What can hang from each mark
q94: q148 q229 q970
q353: q229 q885
q225: q970
q664: q665
q229: q94 q353
q885: q94 q665
q776: q94 q353
q970: q94
q148: q353

Every row comes from one small tree of marks. Brackets hold a mark, then the marks that hang from it, in the order of their numbers. Every link used is in the known rows. Which tree was each row made from?
In the rows, 128 means zero.
Known rows
[q776 [q353 q229]]: [115 130 142 128 137  79 160 121 136 145 136 147 134 143 142 137  99 144
 126 154 113 160 137 118 101 139]
[q229 [q94 q148] [q353 [q885 q665]]]: [186 120 154 161 187 153 128 108 122 222 149 134 171 164 127 139 127 165
 165 136 123  99 124 139 179  97]
[q353 q229 [q885 q94]]: [136  93 128 184 190  96 122 139 155 168 141 154 150 141 136 153 125 139
 127 161 133 120 138 119 152 131]
[q970 [q94 [q229 q353]]]: [136  94 169 162 168 112 110  76 115 160 161 116 136 135 133 109 126 162
 138 141 141 124 132 175 139 159]
[q776 q94]: [129 105 120 128 136 106 138 135 140 127 155 136 136 146 126 135 109 158
 125 146 114 145 137 112 107 133]
[q229 q94]: [138 129 132 121 167 146 129 115 108 136 127 120 145 108 122 103 136 125
 126 121 115 119 111 161 146 115]
[q148 [q353 [q885 q94 q665]]]: [151  74 145 203 181 146 111 149 185 152 122 154 147 147 127 178 127 166
 130 184 173 125 153  99 175 127]
[q776 [q94 q148 q229 q970]]: [140  93 158 151 155  70 151 127 131 150 201 168 111 177 168 100  82 194
 108 121 138 177 127 102 117 122]
[q664 q665]: [123 135 124 109 125 116 142 104 124 126 140 125 144  99 110 142 129 103
 128  99 146 136 123 134 131 132]
[q225 [q970 [q94 q148]]]: [168 145 173 111 148 123  97 102  99 151  99 150 165 161 129 152 136 202
 126 133 135 171 143 185 153 116]
[q885 [q94 q229] q665]: [149  84 127 196 179 139 123 146 167 116 148 140 140 106 127 117 128 144
 136 149 191 126 140 117 138 121]
[q353 [q229 q94] [q885 q665]]: [144  92 132 194 199 109 138 125 152 177 109 162 175 145 126 159 122 163
 145 158 106 128 114 123 174 111]
[q353 q885]: [128 122 129 163 142 103 120 131 148 150 130 147 134 148 131 147 128 127
 144 145 133 114 123 117 145 122]
[q353 [q229 [q94 q148]] q885]: [160 125 151 154 195  97 131 120 113 203 124 158 166 170 144 132 119 177
 118 134 100 142 120 132 155 107]
[q885 [q94 q229]]: [136 101 129 171 177 127 119 134 142 116 162 129 130 100 132  92 131 129
 119 133 175 124 136 134 126 132]
[q353 q229]: [120 112 130 142 143 100 142 122 126 148 124 142 140 135 135 142 116 153
 115 132 101 148 132 119 127 144]
[q148 [q353 q229 [q885 q94 q665]]]: [144  60 148 216 197 117 124 141 187 171 117 167 159 156 133 191 114 191
 118 191 147 143 156  88 175 143]
[q94 [q148 q353] q229 q970]: [132  98 186 155 148 101 138 113 127 153 165 164 103 166 174 109  91 202
  84 115 149 181 133 105 150 142]
[q776 [q94 q148 q970] q353]: [146 125 165 104 131  70 167 135 133 160 194 165 103 201 169 121  72 171
 125 148 132 184 135 104  95 105]
[q353 [q229 [q94 q970]] q885]: [117  93 149 172 198  78 149 108 128 180 152 167 144 147 156 130 109 148
 130 130  87 129  95 144 185 117]
[q970 q94]: [140 110 152 134 148 117 102 113 121 136 110 130 127 158 128 140 132 150
 127 153 142 144 132 167 134 131]
[q776 q94 q353]: [125 125 134 113 128  86 158 136 148 126 168 143 129 154 133 130  93 148
 135 168 128 157 143 113  79 129]
[q970 [q94 [q148 q353] q229]]: [156  95 196 157 168 105  97 102 122 158 119 148 127 184 151 126 111 228
  84 152 168 190 152 139 134 151]
[q225 [q970 [q94 [q229 q353]]]]: [131 112 175 152 165 119 108  62 105 145 152 131 172 102 119 123 138 185
 147 128 123 133 135 201 165 162]

Which tree is each row?
[155 104 139 176 186 153 131 104 136 194 148 127 173 129 115 141 133 138
 175 145 113  81 114 148 186 113] | [q229 q94 [q353 [q885 q665]]]
[150 113 184 116 171 140 139 109  99 173 146 147 123 162 163 109 107 190
  92 113 117 167 120 145 176 117] | [q229 [q94 [q148 q353] q970]]
[146  82 134 169 168 143 138 149 158 133 158 149 116 133 144 138 118 127
 143 142 168 124 127 125 166 100] | [q885 [q94 q970] q665]
[159 122 172 142 186 123 141  92  98 228 191 137 138 167 157 111 114 147
 149 108 104 103 104 159 191 101] | [q229 [q94 q148 q970] [q353 q885]]
[158 128 169 150 171  85 140 146 150 184 186 167 104 187 172 128  97 127
 141 159 180 136 134 122 139  83] | [q776 [q353 [q885 [q94 q148 q970]]]]
[155 130 162 112 169 131 142 117  94 168 157 142 122 156 157  94 114 151
 118 100 120 144 105 156 161  92] | [q229 [q94 q148 q970]]
[130  95 183 136 149  93 151 114 117 181 140 167 117 189 174 150  85 214
  78 124 103 194 139 100 155 145] | [q94 [q148 [q353 q229]] q970]
[133  72 175 136 156  73 162 121 131 180 167 177 125 207 173 154  67 242
  75 145  90 212 148  84 135 151] | [q776 [q94 [q148 [q353 q229]] q970]]
[156  94 195 137 168  98 111 102 114 186  94 154 138 207 151 166 106 238
  76 162 123 202 159 137 139 154] | [q970 [q94 [q148 [q353 q229]]]]
[188 113 135 151 167 162 119 159 145 155 130 138 138 158 131 142 128 157
 131 147 181 138 152 113 137  91] | [q885 [q94 q148] q665]
[126  82 153 170 183 125 142 103 126 154 223 122 114 100 153  85 114 126
 138 115 151 103 123 151 163 142] | [q885 [q94 [q229 q353] q970]]
[174 124 141 159 177 122 107 150 142 178 145 146 136 170 140 139 129 141
 128 147 170 118 145 119 145  98] | [q353 [q885 [q94 q148]]]
[147 105 137 166 178 137 116 116 140 185 179 116 146 125 125 137 135 112
 158 149 141  74 139 143 164 131] | [q229 [q353 [q885 q94]]]
[147  81 180 147 181 112 142 127 126 181 155 160 119 175 173 142  95 200
  75 137 131 181 151 111 163 137] | [q885 [q94 [q148 [q353 q229]] q970]]
[110  92 160 194 165  81 144  91 137 177 210 149 119 135 156 113 105 135
 157 123 126  97 108 129 174 143] | [q94 [q229 [q353 q885]] q970]
[140 126 140 175 140  96 141 145 181 151 129 164 137 164 131 167 108 131
 170 182 161 127 132  99 129 103] | [q776 [q353 [q885 q665]]]
[160 129 148 122 181 121 140 115  94 181 123 137 157 153 140 113 121 179
 103 116  96 159 125 145 139 113] | [q353 [q229 [q94 q148]]]
[130  79 155 210 193 110 108 130 171 140 154 152 137 123 140 128 122 164
 108 164 176 129 147 111 158 151] | [q148 [q353 [q885 [q94 q229]]]]
[140 107 175 181 164  84 141  97 125 206 208 155 119 170 170 109  98 162
 143 114 135 117 118 120 166 126] | [q94 q148 [q229 [q353 q885]] q970]
[137 116 163 152 146  90 140 122 121 149 174 158 104 159 170  94  98 165
 111 104 152 159 119 116 138 115] | [q94 q148 q229 q970]
[176  83 163 186 182 150 117 144 159 147 139 152 138 149 142 131 114 208
  97 153 199 166 165  94 144 128] | [q885 [q94 [q148 q353] q229] q665]
[106  88 154 166 160  16 176 128 168 172 190 190 125 191 167 157  66 167
 139 180  99 168 125  95 118 130] | [q776 [q94 q970] [q353 q229 q885]]
[165 108 142 173 190  96 121 143 139 197 141 160 148 177 147 152 118 164
 115 152 143 138 147 110 144 113] | [q353 q229 [q885 [q94 q148]]]
[162 114 174 153 165  96 100 110 115 154 129 144 125 180 147 109 119 191
 111 141 171 169 138 152 120 125] | [q970 [q94 q148 q229]]
[168 107 157 202 166 115 129 113 149 203 167 151 151 168 139 138 111 179
 159 141 158 114 138 100 156 120] | [q94 q148 [q229 [q353 [q885 q665]]]]
[129 117 164 157 160 102  98  91 120 110 119 152 165 110 123 127 137 187
 131 136 144 160 130 188 154 145] | [q225 [q970 [q94 q229]]]
[163 123 171 145 182 133 116 116 122 190 120 149 152 170 141 135 124 189
 104 141 127 144 131 129 170 117] | [q229 [q94 [q148 [q353 q885]]]]
